Known rows, with every step that occurs:
mener-vodut-nomeve-lifu: [  5.2 -29.3  16.2  -3.1   5.3  10.2   4.6  -4.0  15.7  -5.3  10.1  11.6
 -12.7  10.1   9.1   4.5   6.6   1.0  -4.6  19.6   1.4  -1.9 -13.2  -1.4
  -7.0]
vano-zapin-lomidid-vodut-mener: [  1.6  -4.0 -33.2   3.4 -10.5 -27.3  13.9 -12.2   7.3 -10.3 -13.4  11.1
  -9.9  22.3  -0.5 -23.0 -12.3  29.5  -4.3  -5.8   0.8 -10.4   6.7  -8.6
   0.7]
mener-zapin: [ -2.4  -7.9 -26.5   7.8  -7.8   0.5 -10.2  -4.8  -8.0  -9.1   5.9   4.2
  -4.3   5.8  -4.6   7.3 -10.1  -6.4  -1.7  -0.4   2.3  -5.4   5.6  -6.0
   4.9]
vano-vabif: [ -7.6  -0.7  15.3   2.7  -0.5   0.6  -1.8 -14.9   2.7 -15.6   8.1 -12.2
  -1.7  -1.7   6.9   4.8  -5.4   1.8  -6.3  -5.5 -10.7  -5.1   4.3  10.4
   0.4]
vabif-nomeve-vodut-mener-zapin: [  8.4  -4.1 -29.2  -4.6  -1.9  36.0   0.0  10.6 -10.8  -5.3 -10.6   8.4
 -12.3  28.7   1.2   4.8  -8.0  21.5  -1.5  16.0   0.6  20.4   6.4   5.4
  -5.8]
vodut-lomidid: [  2.6   7.6 -17.4   3.1  -0.3  -7.1   4.1 -13.3  -1.9  -4.7   0.5  -4.5
   2.1  -1.1   9.3   9.1   5.7  -2.9  -7.2   5.5  10.4   0.6   2.7  -3.0
  -6.4]
mener-zapin-lomidid-vodut-nomeve-vubifub: [ -0.3 -18.6 -38.8  -1.1  -8.2 -15.7  10.0  -7.1   0.6 -18.4   4.5  18.0
 -12.5   6.0   6.3  -6.7   3.5  19.7  15.1  -5.6   7.1  -8.5  -6.8  -3.6
  -7.5]
vano-vabif-nomeve-vodut-mener-zapin: [  0.0  -4.4 -13.1  -1.1  -3.8  32.3  -2.4  -5.0  -7.4 -19.8  -0.1  -5.2
 -13.1  23.9   8.3   9.9 -12.7  20.9  -8.9   8.8 -10.8  13.2  10.5  14.3
  -4.6]
nomeve-vodut-mener-zapin: [  7.5 -18.2 -10.7  -8.9   1.7   2.0   0.7   1.2  -5.1   3.7  -6.4  15.3
 -10.1  30.6   5.6  16.2  -5.7  23.9  -7.9  15.3   1.2   9.6   9.1  11.8
  -3.4]
lifu-vano-zapin-lomidid-vodut-mener: [-12.7  -4.0 -34.9 -11.1   1.3 -21.9   7.7  -6.4   4.4   3.9 -15.5  24.8
   1.3  13.3  -4.0 -12.2 -28.0  13.0   4.4  -5.9 -10.0  -2.9   4.2 -14.3
   0.1]
zapin-lomidid: [  8.4  -5.4  -5.5   8.1   3.0 -17.4  11.7  -0.5  -2.3   5.9  -2.9   0.4
  -7.3   4.6  -1.2 -17.4  -1.0  17.5   3.5  -4.6   3.2  -9.8  -6.7   0.1
   8.4]
vano-vabif-nomeve: [ -6.9  11.3  -2.5   5.6  -3.5  31.0  -2.1  -6.3  -2.5 -21.3   4.5 -17.0
  -4.4   0.0   4.5  -4.2  -7.9   2.8  -1.3  -3.7 -11.1   6.0   3.0   5.1
  -3.4]
vano-zapin-nomeve-vodut-mener: [ 12.4 -12.5  -9.8  -1.2  -6.2  -7.0  10.3   8.1   7.4 -10.0 -10.0   4.9
  -1.5  42.1  -1.5   1.5 -11.1  20.6 -17.7  -5.8   6.2   9.3   5.1  -2.2
 -15.1]
mener-zapin-lomidid-vodut-nomeve-vabif: [ 12.6 -32.8 -30.1   0.9 -10.7   0.3   1.5  -8.4  -1.6  -2.9  -4.5  18.5
  -7.1   5.0   5.7 -12.4  -9.5  28.3   4.4 -16.8  17.5 -24.4  -4.7 -18.2
  -0.1]
mener-vodut-lomidid-zapin: [ -7.0 -11.3 -12.3   4.8 -10.9 -11.7   8.6 -16.5   0.7  -1.1  11.1   3.0
 -10.5  13.4  12.0  -1.6   9.7 -20.2  -6.5   6.4   0.4  -8.7   0.2   9.7
  -6.5]
vabif-nomeve-vodut-mener: [  9.7   1.8  -9.5  -9.9   4.0  34.1   7.6  14.2  -5.4   2.3 -14.5   5.2
  -9.6  24.0   4.3  -1.7  -0.5  26.3  -0.4  16.3  -1.1  24.3   2.0   8.9
 -10.1]
lifu-vano-vabif-nomeve-vodut-mener: [-13.6   0.8   1.8 -20.3  12.2  30.3  -0.2   1.9  -3.0   1.1  -7.2   7.5
   1.9   9.4   7.8  12.2 -22.2  10.1   2.3   7.3 -21.7  22.3   3.4  11.4
  -8.1]
lomidid-vodut-mener-zapin-nomeve-lifu: [ -0.8 -20.5 -38.5   1.9   8.7 -20.7   0.6   1.1  19.7 -25.0  -8.5  17.2
  -0.2  17.3   0.4  -4.2 -16.3  13.1 -12.5 -10.1  21.2   2.0  -0.8  -1.8
   1.4]
vodut-nomeve-lifu-vano-zapin-mener: [  0.7 -18.8 -11.1  -7.6   5.9   1.9  -6.6   7.4  15.0  -6.9  18.8  26.9
  -8.0  -5.0  -2.8  12.5 -29.4  -5.4  -1.5  -2.8   3.7  11.0 -11.3 -21.6
 -13.8]
lomidid-zapin: [ -9.5 -12.3  -9.7   7.0  -5.8  -9.9   7.1   6.1  -1.4  -4.8  14.1   8.7
  -5.9  -2.9  -4.1  -6.0  -2.1 -20.8   5.8 -10.0   5.1  -6.9  -2.5   4.0
  -2.6]
vano-zapin-mener: [  4.3   5.6 -16.0   5.4 -19.1 -10.5  -9.6  -2.9   4.2  -9.5  10.9   3.7
 -14.3  12.2  -4.1  -5.1 -21.3   4.8 -12.4 -16.1  -3.9   5.7   8.0  -5.6
  -5.3]
lifu-vano-vabif-nomeve-vodut: [-13.1   1.9  -1.5 -15.0   6.3  28.6  -9.5  -0.5  -4.7   9.0   1.7   3.4
   7.8  -2.0   4.5   9.5 -18.7   1.9   7.4  -4.7 -20.4  19.9   2.5   9.3
  -4.4]
vodut-lomidid-zapin-mener: [ -2.3   1.7 -24.6   7.0  -8.9 -21.2   7.0  -3.8   0.6  -9.3  18.2   6.5
 -14.1  -5.2   9.2  -1.2  -6.1 -13.3  -8.0 -14.7  15.1   2.2  -1.0   7.4
  -7.8]
vabif-nomeve: [  1.3  12.3 -18.9   3.2  -2.7  34.7  -0.3   9.7  -6.3  -8.1  -4.0  -5.2
  -2.8   1.3  -2.9  -9.9  -2.5   0.4   5.0   2.2   0.2  11.6  -2.6  -4.9
  -2.7]
lomidid-vodut-nomeve: [ -1.6  -8.5  -7.9 -13.2  -5.0   5.9  11.9  -1.3  12.2 -11.9  -8.5  15.3
  -3.5 -13.8  13.5  -8.6   4.0  17.7   6.3  -0.9   9.4  -3.7  -6.2 -12.9
  -8.9]
lifu-vano-vabif: [-20.2  -1.2   7.8 -11.2   8.4   3.3  -7.6 -10.2   1.2   0.1   5.0   3.0
  10.0 -10.5   3.2  12.3 -20.5 -12.0   3.1  -7.3 -20.4   2.6   1.5   2.9
   0.9]

Rows:
[  3.3 -18.2  18.9  -9.4  -5.8  20.5  12.4  -3.3   6.0  -7.1   0.0   8.0
 -14.5  11.5  13.9  -0.8   9.4   5.6  -2.2  20.4  -7.3  -5.7 -10.0  -4.6
 -10.0]	mener-vodut-nomeve
[  4.3 -19.4 -37.4   3.0  -9.1  -9.9  10.3  -6.5  -0.1 -13.2  -3.2  17.3
 -12.8  -1.2   4.9 -15.9  -7.7  23.8   6.3  -5.5  12.8 -16.9  -4.9 -15.9
   5.2]	mener-zapin-lomidid-vodut-nomeve
[ -1.6  -2.7 -21.1   6.4 -11.4 -13.9   2.8   3.5   6.8 -24.8  10.1  -3.6
   3.7  29.5  -6.7   2.4  -0.7  -6.4  -3.5 -18.2  -0.3   7.3  -0.3  -2.9
 -23.0]	vano-zapin-nomeve-vubifub
[ 14.6 -26.7  16.8  -8.9  -2.2  34.1   3.9   3.9   0.4  -0.1   0.2   9.3
  -1.9   1.4   9.2   7.2   1.3  14.1   0.3  -1.6  11.4 -12.8 -10.6 -17.3
 -20.0]	vodut-nomeve-vabif
[ -3.5 -14.6 -12.1   8.1  -8.2 -13.0  15.5  -7.7   5.4 -10.9   7.9  -0.1
  -5.2  19.6  11.1  -7.6   6.3 -18.2 -12.6  -5.8   9.1  -7.5  -5.9   9.0
  -8.3]	mener-vodut-lomidid-zapin-nomeve
[ 15.6  -8.1 -33.6   0.5   0.4  22.8   9.1  10.5 -12.2  -0.1 -11.9   8.6
 -17.5  31.9   0.2  -8.2  -8.4  34.6   1.0  12.8   2.4  13.3   1.3   5.7
  -0.1]	vabif-nomeve-vodut-mener-zapin-lomidid
[ -0.8 -24.6 -15.4  13.1   1.8 -22.4   8.9  -7.9  14.6  -8.9  18.1   3.0
  -4.5  19.6   6.3  -2.4   4.4 -23.5 -15.0  -7.2  17.3  -2.8  -9.8  10.5
  -6.3]	mener-vodut-lomidid-zapin-nomeve-lifu
[-26.5  10.1  -9.5 -12.8   7.1  24.2  -8.9  -2.7  -4.0 -10.8  11.2  -0.4
   8.0  -2.3   1.0  12.7 -12.0 -15.3  16.0  -4.9 -26.6  20.3  -1.9  11.0
 -15.0]	lifu-vano-vabif-nomeve-vubifub
[ -4.7   0.1  -4.0  11.8   8.1  21.1 -10.5  -6.7   6.8 -21.2  15.3 -13.7
  -2.5  -0.8  -1.0   1.8 -10.9  -2.4  -4.7  -4.3  -2.2  10.7  -1.8   7.2
   0.0]	vano-vabif-nomeve-lifu
[  3.0  -5.5 -16.7  -4.3   5.8 -26.3  20.6  -5.1   8.3  -1.3 -20.3  13.1
 -10.5  10.7   7.3 -25.0  -3.2  36.7   1.9  -2.1   5.8  -7.4  -2.4   3.0
   6.4]	zapin-lomidid-vodut-mener
[ -9.6 -30.5  23.3 -10.9  11.8  12.4  -1.5 -11.6  15.8  -5.7  15.4  13.3
  -6.1   2.7  11.7  14.0  -9.0  -8.0  -2.8  14.0 -14.4  -0.7 -11.6   1.1
  -7.1]	mener-vodut-nomeve-lifu-vano-vabif
[ 12.4 -13.7 -33.7   5.1  -4.5  -8.8  -0.3  -0.8  -2.9  -6.7   0.5   2.2
   3.7  22.5   5.7  12.7  -4.6   8.0 -14.5 -11.9  21.4   5.5   2.1  -0.2
  -4.6]	mener-zapin-nomeve-vodut-lomidid
[ -5.7  -7.9 -22.6   0.0   7.1 -18.8 -23.6   0.7  13.7   6.3  19.0  20.2
   0.7   1.1 -12.6   9.9 -35.4 -13.3  -4.6 -16.0  -1.6  15.7  -0.9  -6.2
  -0.1]	nomeve-lifu-vano-zapin-mener
[  4.8 -26.7  -6.1   6.1 -10.5  -2.3   6.0  -9.1   4.3  -0.2   7.5   0.3
  -0.2  26.2  12.0  -4.6   4.5 -13.0 -15.6 -17.0  13.4 -13.8  -5.5   6.9
 -14.1]	mener-vodut-lomidid-zapin-nomeve-vabif
[-16.1 -19.6  -4.0 -15.6  13.9  -3.6  -2.2 -10.4  22.9 -10.9   6.3  20.4
   5.4 -21.4  10.8   6.6 -14.7   3.0   5.7  -8.0   2.8   1.6  -8.7  -7.2
  -6.2]	lomidid-vodut-nomeve-lifu-vano-vabif
[-15.0   0.5 -23.0  -6.9  -4.1  -2.0 -10.6  -3.2  -2.5   6.1   2.2  13.8
  10.2   3.2  -9.4   8.5 -26.0 -17.2   3.8  -5.3 -14.3   3.7   5.5 -16.3
  -3.7]	lifu-vano-zapin
[ -4.6 -13.8   1.6   2.6 -14.2 -13.8   2.1   3.4   6.0   0.2  19.0  12.3
 -24.9  10.0   5.2 -15.0  -7.5 -11.7  -5.0 -15.3  -5.4  -0.3  -3.2  19.6
  -1.1]	lomidid-zapin-mener-vodut
[  0.4  -1.3  -3.6  -0.3  -6.7  -3.3   2.7 -21.8   2.2   0.9   0.8  -4.6
  -4.6  15.4  15.0   3.4  11.3  -2.9 -11.7  14.1  -4.0  -2.6   1.8   6.5
  -3.5]	mener-vodut-lomidid
[  5.8 -14.6 -24.5   6.3   2.8 -10.9  13.2  -2.5  -7.1 -13.9  -8.6  10.2
 -17.3  24.9  -1.4  -3.6 -13.8  19.7  -5.1  13.7   3.5 -10.6  -0.1  -2.6
   4.8]	vodut-mener-zapin-lomidid
[-12.6  10.8  -4.2   0.7  -2.4  24.6  -2.9  -6.6  -2.1 -27.8  14.1 -17.3
  -4.6   7.6   5.6   5.9   4.1  -2.0   7.2  -2.9 -17.8  14.7   0.9  18.3
 -17.8]	vano-vabif-nomeve-vubifub
[ -4.8 -23.0 -29.6  -0.1  20.9  -5.9  -1.2  11.8   7.9 -17.8  -2.2  20.7
   3.8  21.1  -8.3  14.4 -30.6  -7.7 -11.1   1.6  10.3   7.2  -6.3  -8.0
  -2.3]	vodut-mener-zapin-nomeve-lifu-vano
[  4.4 -22.5 -27.9  -5.6  -2.4   1.0  -1.6  -0.2   9.6 -15.1 -19.0  14.6
   3.4  24.0   6.0  -5.7 -15.6  22.6 -12.9 -20.8  18.1  -8.5   2.7  -5.0
  -6.5]	lomidid-vodut-mener-zapin-nomeve-vabif
[  7.2 -22.1   4.3  -0.2  12.9   8.1   5.8   5.6  13.0 -11.7  12.3  13.1
  -5.5  -6.8   2.6  10.0   0.4   1.0   0.3  11.3  15.9   1.0 -15.1 -14.0
 -10.5]	vodut-nomeve-lifu
[ -3.0 -16.9 -27.6   6.9  12.0 -27.5 -10.4  -3.8   8.2  11.6  12.9  17.2
   5.9   6.2 -16.6   1.1 -27.1  -8.6   3.2  -9.9   0.1   1.7  -4.3 -12.5
   6.5]	nomeve-lifu-vano-zapin-lomidid
[-19.2  -0.6 -21.2  -8.5   2.2  16.0  -1.0  -5.3  -6.7   2.4  11.6   6.1
   5.1  -4.6   8.5  11.3 -16.7 -14.6   6.7  -8.2  -8.9  15.4   2.7  10.6
 -10.4]	lifu-vano-vabif-nomeve-vodut-lomidid-zapin
[ -0.8  -9.8 -21.8   0.2   0.3   3.2   3.2  -1.6  -5.3 -18.5  -6.2  10.4
 -11.8  20.1   0.0  10.0 -13.5   5.0  -8.7  17.6   0.7  -1.5   5.5  -3.5
  -1.3]	vodut-mener-zapin
[ -6.8  -0.8 -55.6   4.6   5.3  -1.0 -11.0   0.3   8.0   3.5   1.1  15.8
   4.7   1.7 -14.0 -19.6 -26.2   1.5  11.1 -15.6   3.1  12.1  -4.2 -16.2
   5.9]	vabif-nomeve-lifu-vano-zapin-lomidid-vodut
[ -7.5  -3.6 -26.6  -1.0  -2.0 -16.2  -0.3  -3.7  -4.8  12.0  -0.6  14.4
   4.2   7.0 -10.8  -5.9 -26.2  -3.1   6.5  -9.3 -13.2  -4.1   0.4 -16.4
   2.9]	lifu-vano-zapin-lomidid
[  7.8 -13.8 -22.2  17.2   0.2 -17.4  -4.7   3.6  15.8 -17.7  10.9  -0.3
   6.7  20.9 -14.3  -1.9 -16.1  -7.1 -15.1 -20.0  16.3   2.5  -2.3 -13.1
  -5.0]	vano-zapin-nomeve-lifu
[ 16.5 -22.7  26.2 -12.4 -11.2  23.5  -3.0   0.3   8.9   4.0   6.2  11.6
 -22.6  14.3  17.3  -4.2  -5.8  20.9 -11.3  -6.7  -2.2  -3.2  -9.7   3.2
 -14.6]	zapin-mener-vodut-nomeve-vabif
[ -1.9 -15.4 -15.3  -5.1  -2.8   6.9 -11.9   5.5   2.3   7.2  -1.8  11.3
  20.3  17.1  -9.8   4.3 -30.8 -10.5  -5.3 -30.3  -0.5  -2.2  -1.5 -20.5
 -13.0]	lifu-vano-zapin-nomeve-vabif
[ -3.4  -9.7 -35.5  -3.9  -2.3 -10.5   7.6   1.4  11.6 -25.1 -18.4  13.7
  -2.6  17.7   4.8  -9.1 -13.2  16.9 -10.9  -8.9  13.5  -1.4   2.4  -3.5
   0.2]	lomidid-vodut-mener-zapin-nomeve
[  3.7 -23.6  -4.2   2.3  -1.4 -14.6  14.2  19.4   5.1   2.1   8.3   9.9
  -0.4  13.7  -0.7  -8.1   0.1  -4.0  -2.3 -25.1  15.9   4.0  -7.0  13.3
  -8.3]	lomidid-zapin-nomeve-vodut
[11.3 -2.4 -7.2 -7.3 -0.7 -8.8  0.9 -9.2 -1.3 17.2 -0.8  1.6  2.4  9.2
 13.6 14.1 11.0 16.6 -6.6  5.2 10.6 12.1  6.2 11.7 -8.2]	nomeve-vodut-lomidid
[ -4.3 -20.9  24.9 -12.8   7.2   4.6  -7.6  -5.8  19.8  -6.3  20.8  15.7
 -18.8   0.5  14.0   7.2 -21.7   2.3 -10.0  -2.5 -14.7   9.9 -11.7  10.0
  -6.4]	zapin-mener-vodut-nomeve-lifu-vano-vabif
[-15.2 -14.3   4.2  -2.2  22.1 -10.5 -16.9  -9.4  12.5   1.8  17.4   7.2
  11.1 -10.0  -3.9  17.3 -23.3 -16.7  -0.6  -7.8  -7.1   7.4  -3.6   5.8
   3.9]	nomeve-lifu-vano-vabif
[  4.9  -3.3 -18.8  10.4 -12.1  -7.9   4.1   3.5   5.7 -19.8   0.1  -5.8
   4.2  21.1  -7.7  -7.1 -13.5  -2.6 -12.9 -19.3   6.4  -1.8   0.8 -15.1
  -8.1]	vano-zapin-nomeve
[ -0.9  -3.9  -3.8  -1.6   5.0 -10.4   8.7  12.4   7.5 -17.4   5.7  -3.4
   6.7  17.5   0.0   2.2   9.7  -1.9   1.9 -16.1   4.7  11.4 -10.5  10.8
 -20.6]	zapin-nomeve-vubifub
[  0.9 -12.7 -13.9  -9.6   0.3 -18.4  22.0  -2.5   8.9  -8.6  -1.8  14.5
 -10.1  -0.5  11.9 -16.6  13.2  29.3  17.9  -5.7   6.1  -4.8 -14.2   0.7
 -12.5]	zapin-lomidid-vodut-nomeve-vubifub
